Each row comes from the steps of one walk. Every step used is in the known rows, and no mark comes twice. Write the walk behind each row, first mark first.
Known rows:
D-P: [ -3  28   1  -1   3 -33 -25  -9   5   3  12  14  -7  -1  14   4  -7  13
  23  13 -20  -3  -5   8  -7  12 -10   5  10   1  -3   8  17  -9 -10  -7
  12   0  12  19   5  -5   1]
W-G-X: [ 11  23  -5   8  10 -11 -13  -3   6  -1   6  13 -12   7   9   4 -12  17
  21  18  -6  -4   9  -3   7  11   1  -5   3  -2 -10  12   7  -7  -1  -6
  12  -6  -6  25  -1  -2   6]
Q-D-X-N-F: [ 13  23 -11  12   2  -8 -19   1   6   4  22  15 -12  -2  16   3 -11  17
  27   8 -14  14  11   2   3  17  -1   1  -5   8 -10  11  18 -11  -7  -4
  13   8   3   3   6  -3   7]
N-F: [  2  21 -14   4 -12 -22 -20  -1   3   4  20  16 -10  -5   3   1 -11  10
  22   9 -11  10   1  14  -8  17  -6  11  -2   8 -18   7  20  -4  -6  -4
   7   5  10  15   9  -7  13]
N-W-G: [  7  25  -8  10   6 -17  -8   4   4  13   1   8  -4   7   6   6  -2   8
  25   5  -5  -8   3   1   7  11  -1   5   1   2  -5  19  20  -8   7  -7
  15  -1  -7  24  -7  11  -3]
M-T-F-N-W-D: [  9  23 -20  23   2 -29  -9  -3   4   5   0   9   8  16   4  12   1   9
  11  -8 -18   2  -4   5 -10   2   7   7  -4 -13   0   9  15   6  -6 -10
  10  11   3  22   3   1   3]
D-F-N-W-G: [ 10  23 -10  13   6 -18  -3   3   5  14   1   5  -3  10   5   5  -4   6
  19   7  -5  -3   0  -3   4  11  -2   8  -7   0  -7  17  28  -3   3  -5
   9   4  -6  23  -7   9  -8]
W-G: [  7  23  -3   3   4 -16 -15  -4   2   6   3  14  -8   3   9   1   0  13
  23   9  -8  -7   4   4   2  13  -1   2   1   4  -9  16  19  -4   2  -4
  10  -2  -3  26  -4   6   3]
F-N-W-G: [  8  24 -11  14   6 -20  -5   3   7  15  -2   5  -3  13   4   8  -1   6
  20   4  -7  -6   0  -2   4   7  -1   8  -3  -2  -5  17  27  -3   5  -7
  11   4  -3  25  -5  10  -4]
X-D-P: [  6  29  -4   2  13 -35 -26  -8  10   2  13  10  -5  -3  18   8 -11  12
  19  14 -21  -5   0  -1 -12  10 -11   4  14  -6  -1  14  14 -13 -12  -6
  14  -2  13  17   8  -8   2]
M-T-F-V: [ -3  16 -17  20 -19 -25 -16 -18   3  12   2  26   1   7 -22   6  -2  20
  20   0 -25   5  -3  19 -20   1  10  18   1  -4 -25  -6  23   0  -2   0
   7  14   2  17  27  -2   8]
T-F-N-W-D-Q: [ 11  27 -13  13   3 -17 -16  -7   6   1   5  21   6  13   9   2  -5  20
  14 -10 -20  -1   5  10  -5   9   8   8  10  -5   0  13  20  -6  -7 -10
  14   5  11  15   3  -5   9]
F-N-W-G-X-D: [ 23  26 -18  16  20 -22 -10   0  16   3   6   5  -5   8   9  11 -13   9
  13  13  -9  -3   9 -14  -3   6  -3   1   6 -14  -5  21  11  -8  -4  -5
  11  -1   2  20   5  -3   6]
Q-D-X-N: [ 15  27  -6   7  15  -4 -16  -9   9   5  16  16  -6   2  20  -2  -2  21
  30   4 -15   9  13  -2  13  14  -1  -8  -6   3  -3  14  10  -7  -4  -2
  13  10   1   7   3   2   3]
V-F: [ -7  20 -20   4  -5 -29 -11  -8  10   2   9  26  -9   0  -6  -6  -7  10
  27   0 -18   3   1   6 -12   9  -2  10   1   2 -23  -1  27  12 -12   1
   5  20   7  18  15   0   6]
Q-D-P: [  3  31   3  -2  10 -30 -33 -13   8   3  14  16  -8   1  18   1  -5  16
  30   8 -26  -4  -3   5  -9   9  -7   7  12  -1  -1   9  16 -18 -11  -3
  19  -1  13  11   0  -7  -2]
G-X-D-F-T: [  7  21 -15   2   6 -25 -26  -4   9   4  14  24 -10 -10  12  -3 -16  20
  21  15 -12   9   5   4 -10  26   3  13   1  -1 -17   9  14   3 -18   5
   5   4  -4  13  11  -5   3]
W-G-X-D: [ 21  25 -13  10  19 -19 -16  -3  13  -1   9   9  -8   1  13   8 -13  13
  16  15  -9  -5  12 -10  -3  10  -3  -2   9 -11  -8  20   5 -10  -5  -4
  13  -4   1  21   5  -5   9]
G-W: [  3  27 -12  -3   8 -21 -20   1  10   1   9   6  -4  -5   7  -1  -5   9
  22  14 -12  -1  -1  -1  -1  14 -10   0   0   0  -9  12   8   3   2  -4
  11   0   3  19   0  -2   5]
X-G-W-D: [ 17  26 -11  11  19 -22 -19   1   8  -3   4   1  -1   3  21   4  -7  11
  16   6 -13  -3   4 -11  -4  13   2 -10   1  -5   0  15   7   1   0 -12
  14  -3  -2  17  -6   2   5]
P-D-X-G-W-N-F-T-M: [ 11  18  -7  24   3 -13 -32   5   4   6  14  21  -6   5  18  17  -5  20
  16  15 -12  12   0   9  -4  21  16   8  -1  -9  -3   9  10   0  -8 -12
  19   6  -9  17  13   0   6]
V-F-N-W-D-P: [  1  26 -10  16  11 -36 -18   0   8   1   5   8  -1  12  16  10  -8   9
  19   4 -24  -4  -3  -6 -12   3  -3   2   8  -6   3   7  25  -5 -14 -10
  14   7   7  15   0  -2  -6]
M-T: [  5  26  -5   5 -12 -25 -16 -19  -2  11  14  26  -2  -5  -2   6   3  12
  21   5 -18   7  -9  25  -8  12   2   8  -2  -7 -10   2   1   9  -4  -4
  10   9   4  30  21  -5  16]
G-W-D: [ 10  23 -13   6  16 -21 -22   0   5  -7   6   5   0   3  18   3  -3  11
  17   6 -14  -4   4  -4  -6  11  -2  -8  -1  -3  -1  13   6   3  -3  -7
  11   0   0  18  -7  -2   7]
G-W-D-F-T-M: [  7  16  -9  10   0 -23 -29  -4   2   3  16  22  -5   0  12  12  -3  17
  18  13 -13  13  -7  15 -12  24  10   9  -5  -8  -5   8   5  11  -9  -4
   7   9  -9  22  13   2   7]
T-F: [ -8  23 -12   7 -12 -29 -15 -11   5   6   2  22   2   2  -8   1  -3  19
  14  -2 -20   4  -2  20 -10   7   4  18   1  -6 -17   3  16   0  -6  -5
   7   7  10  24  11   0   6]
P-D-Q: [  4  31  -1  -3   2  -8 -26 -14   1  -2  16  28  -1   6  13  -5  -5  25
  20   3 -18  -5  10  17   1  18   2   6  15   0  -6  11  14 -14 -12  -8
  18   2  17  12   3 -15  15]
V-F-T: [ -9  19 -20   6  -6 -34 -26  -3  12   5   5  34 -12  -3   0  -6  -7  17
  28   1 -20   5   1   8 -16  16   8  18   6   3 -22  -3  28  14 -18   3
   5  16   3  14  18   2   5]
G-X-N-W: [  6  28 -21  14  10 -17  -4   3  10  10  11   3  -3   7   4   8 -11   8
  23   5  -8   8   4  -3  12  11  -6  -3  -4   0  -5  14   7  -2   2  -7
  12  10  -3  14   6   6   1]

Write each row's walk:
[  2  16 -11  12 -12 -27 -31  -5   3   7  18  27 -10   2   4  14  -2  17
  20   9 -14  15  -8  23 -14  21  10  17   0  -5 -10   5  10   7  -8  -7
   7  11   0  23  22   1  14] : N-F-T-M
[ 13  25  -7  16  14  -8  -7   3   6   3   5   7  -7  14   9   8 -15  14
  17  20  -6  -3   9  -8   9  11   1  -1  -2  -7  -7  12  13  -9  -5  -7
  15  -2  -9  20  -6  -3  -3] : P-D-F-N-W-G-X
[ 20  25 -19  20  17 -23 -10   0  16   4   2   6  -2   9   5  12 -14  12
  10  10 -12  -3   9 -12  -6   4   1   5   7 -17  -6  19  12  -9  -5  -7
  13  -1   2  21   7  -3   3] : T-F-N-W-G-X-D
[ 11  23 -12   0   0 -26 -13 -17   8   9  15  13  -3   6   3  -6  -6  10
  17   6 -16  12  -6   7  -9  13  -9  16 -15  -4 -16   6  27   6 -13   5
  -2  16  13  16   4  -9   0] : Q-D-F-N
[  7  27 -16  14  10 -13  -3   4  10  14  12   8   0   6   8   5  -4   9
  27   1  -7   6   6   0  16  13  -3  -2  -4   2  -1  18  14  -5   4  -7
  13  11  -3  13   2   9  -3] : D-X-N-W
[ 11  25  -9  13  13 -11  -8   3   8   3   4   9  -9  10   7   8 -13  13
  22  15  -4  -5   8  -5  10   9   1  -3   4  -3  -6  15   9  -9   3  -7
  15  -5  -9  23  -3   2   2] : N-W-G-X
[ 18  21 -15   8   7 -23  -6  -8   9   6  11   6  -4   7   6   2 -13   9
   8  16 -11   9   0  -5  -8  12  -8   9 -12 -10 -14  11  24   6 -12   1
  -2  10   6  21   6  -8   0] : W-G-X-D-F-N
[ 21  28  -1  20  17 -14  -4  -2  13  11   6   9  -3   9  21   4 -10  13
  21   3  -5   0   7  -7  10  16   9  -5   5  -3   2  19  16 -12   6 -15
  16  -3  -3  21  -2  10  -1] : N-W-D-X-G
[ 19  30  -6   6  13 -12 -23  -5   7  -4   9  17   1   3  22  -1  -9  21
  18   1 -17  -3   8   0  -1  16   6  -5  13  -1   2  16  12  -8  -2 -11
  18  -4   7  13  -1  -5  12] : X-G-W-D-Q
[  3  27  -7  13  12 -35 -20  -2   7   1   6   5   0  11  19  11  -6  10
  17   6 -22  -4  -4  -3  -9   5  -5   1   7  -6   6  11  20  -8 -11 -11
  14   3   8  17  -2  -3  -4] : F-N-W-D-P
[ -3  15 -14  12  -9 -30 -26  -8   6   6  13  32  -8   4   0  10  -1  16
  22   5 -18  12  -8  19 -16  17  12  16   1  -8 -12   1  14  15 -11  -4
   6  18  -1  25  24   4  11] : V-F-T-M
[  1  14 -21  13 -15 -20 -20  -8   6   8  14  18  -9   4 -12   2 -11  14
  26   9 -16   7   3  11 -16   9  -2  13   0  11 -28   0  32  -7  -2   1
   3  11   5   8  19  -6  10] : N-F-V
[ 16  29  -3   9  18 -13 -13   4  16   7   7   4  -5  -1  17   2 -11  11
  22  15  -8  -1   3 -13   8  17   0  -6   4  -2  -2  16  11  -6   8 -11
  17  -6  -3  18  -3   5  -1] : D-X-G-W
[ 19  31  -2   8  22 -12 -17   2  17   7   8   6  -5  -1  20   0 -10  12
  26  12 -11  -2   4 -14   7  15   1  -5   5  -3  -1  17  11 -10   8 -10
  21  -7  -3  14  -6   4  -2] : Q-D-X-G-W
[ 12  27  -7   2   5 -13 -23 -13   2  -6  12  25   1   4  17  -4  -4  22
  19  -3 -16  -2   7  13  -3  15   4   0  12   2  -2  15  13  -7  -8  -7
  13   1  11  16   3  -8  16] : W-D-Q
[ 12  17 -11  16   4 -21 -22  -2   5   8  15  21  -7   3  10  17  -8  16
  18  14  -9  11  -3  10  -7  22  11  11  -1 -12  -5  13   6   3  -7  -5
  11   7 -13  24  14   5   4] : N-W-G-X-D-F-T-M
[ 11  27  -5  18  15  -4  -7   7   4  11   2   7  -4  11  16   8  -2  14
  25   7  -7  -7  12  -8  16  12   3  -4   0   1   1  20  18 -13   3 -10
  21   1 -11  16 -10  11  -7] : P-D-X-N-W-G
[  0  17 -10   8  -8 -29 -29 -10   4   8  15  28  -7   3   4  12   2  17
  20   8 -14  12  -9  24 -12  19   9  15   0  -7  -8   6   7  10  -7  -5
   5  12   0  27  21   3  13] : F-T-M
[ 15  22 -18   6   5 -26  -7 -11  10   5  14   7  -3   5   3   1 -13   9
   8  15 -12  12  -2  -1  -9  12 -10  11 -12 -10 -16   9  22   8 -14   2
  -5  13  10  20  10 -12   3] : G-X-D-F-N
[  0  26 -21  20  -8 -33  -2  -4   9  19   1  10   7  14 -13  11  -1   5
  13  -6 -17   6 -11  12  -7   1   1  21  -5 -12  -8   6  23   6  -1  -7
   8  16   8  24  12   2  -1] : M-T-F-N-W
[ 12  24 -10  24   6 -14  -5   1   7   7  -1  12  -5  15   0  14 -11  15
  15  11 -11  -1   3  -2   3   3   8   4   1 -13  -6   8  10  -4   0  -9
  16   0  -8  27   4   1   1] : M-T-F-N-W-G-X
[ 10  22 -13  13  -2  -9 -15   4   4   4  22  14 -11  -3  14   4 -12  16
  24  11 -11  15  10   3   4  18  -2  -1  -6   9 -12  10  18  -7  -6  -5
   9   8   3   7   8  -3   9] : D-X-N-F
[ 20  27  -4  27  13 -18  -2  -2  15  13   1   9   1  14  15   7 -10  14
  15   0 -10   3   4  -8   5  10  13   1   3  -9   1  15  22 -10   3 -17
  15   1   0  21   0   9  -4] : T-F-N-W-D-X-G
[  8  23 -10  13   0  -6 -18   4   3   2  22  14 -10   0  16   5 -12  18
  22  12 -13  13  13   2   4  18  -1  -1  -5   7 -11   9  17 -10 -10  -7
  13   8   4   4   6  -6   8] : P-D-X-N-F
[  8  21 -11   6   8 -24 -26   0   7   4   9  19  -8  -8  19  -4 -13  19
  21  12 -13   8   2  -1  -9  28   7   8  -2   2 -12   8  16   6 -14  -1
   8   2  -9  11   2   2  -1] : X-G-W-D-F-T
[ 15  23  -3  12  19  -5 -16   1   8  -4   9  16   0   6  24   1  -1  17
  24   8  -8  -5  12  -3   8  13   7  -9   1  -2   4  18  12  -7  -1  -7
  14  -2  -4  19  -9  -1   1] : G-W-D-X
[ -2  25 -23  17  -5 -33  -2  -2  12  17   1   7   6  15 -11   7  -3   5
  14  -6 -15   5  -8   8  -5   2  -2  21  -5  -9  -9   8  27   3  -1  -7
   6  14  10  22   7   3  -2] : T-F-N-W
[  7  22 -21  19   6 -30  -9  -1   6   3   0   6   7  17   5   8  -1   9
  11  -7 -16   0  -1   2  -9   3   3   6  -4 -10  -1  11  19   3  -6  -9
   8  10   5  20  -2   1   2] : T-F-N-W-D
[ 11  16 -18  26   2  -4 -21   3   6   5  10   9  -4   6   4   5 -12  18
  22  14 -13   4  12  -4  -4  10   4   2  -3   7 -21   5  31 -12  -1  -4
  16   5  -5   1  10  -6   1] : P-D-X-G-W-N-F-V
[ 12  24 -11  16  12 -14  -6   2  10   5   2   7  -8  14   5   9 -12  12
  19  15  -6  -3   6  -7   7   7   0  -1   0  -6  -7  13  13  -6   1  -7
  12  -2  -6  24  -2   1   1] : F-N-W-G-X
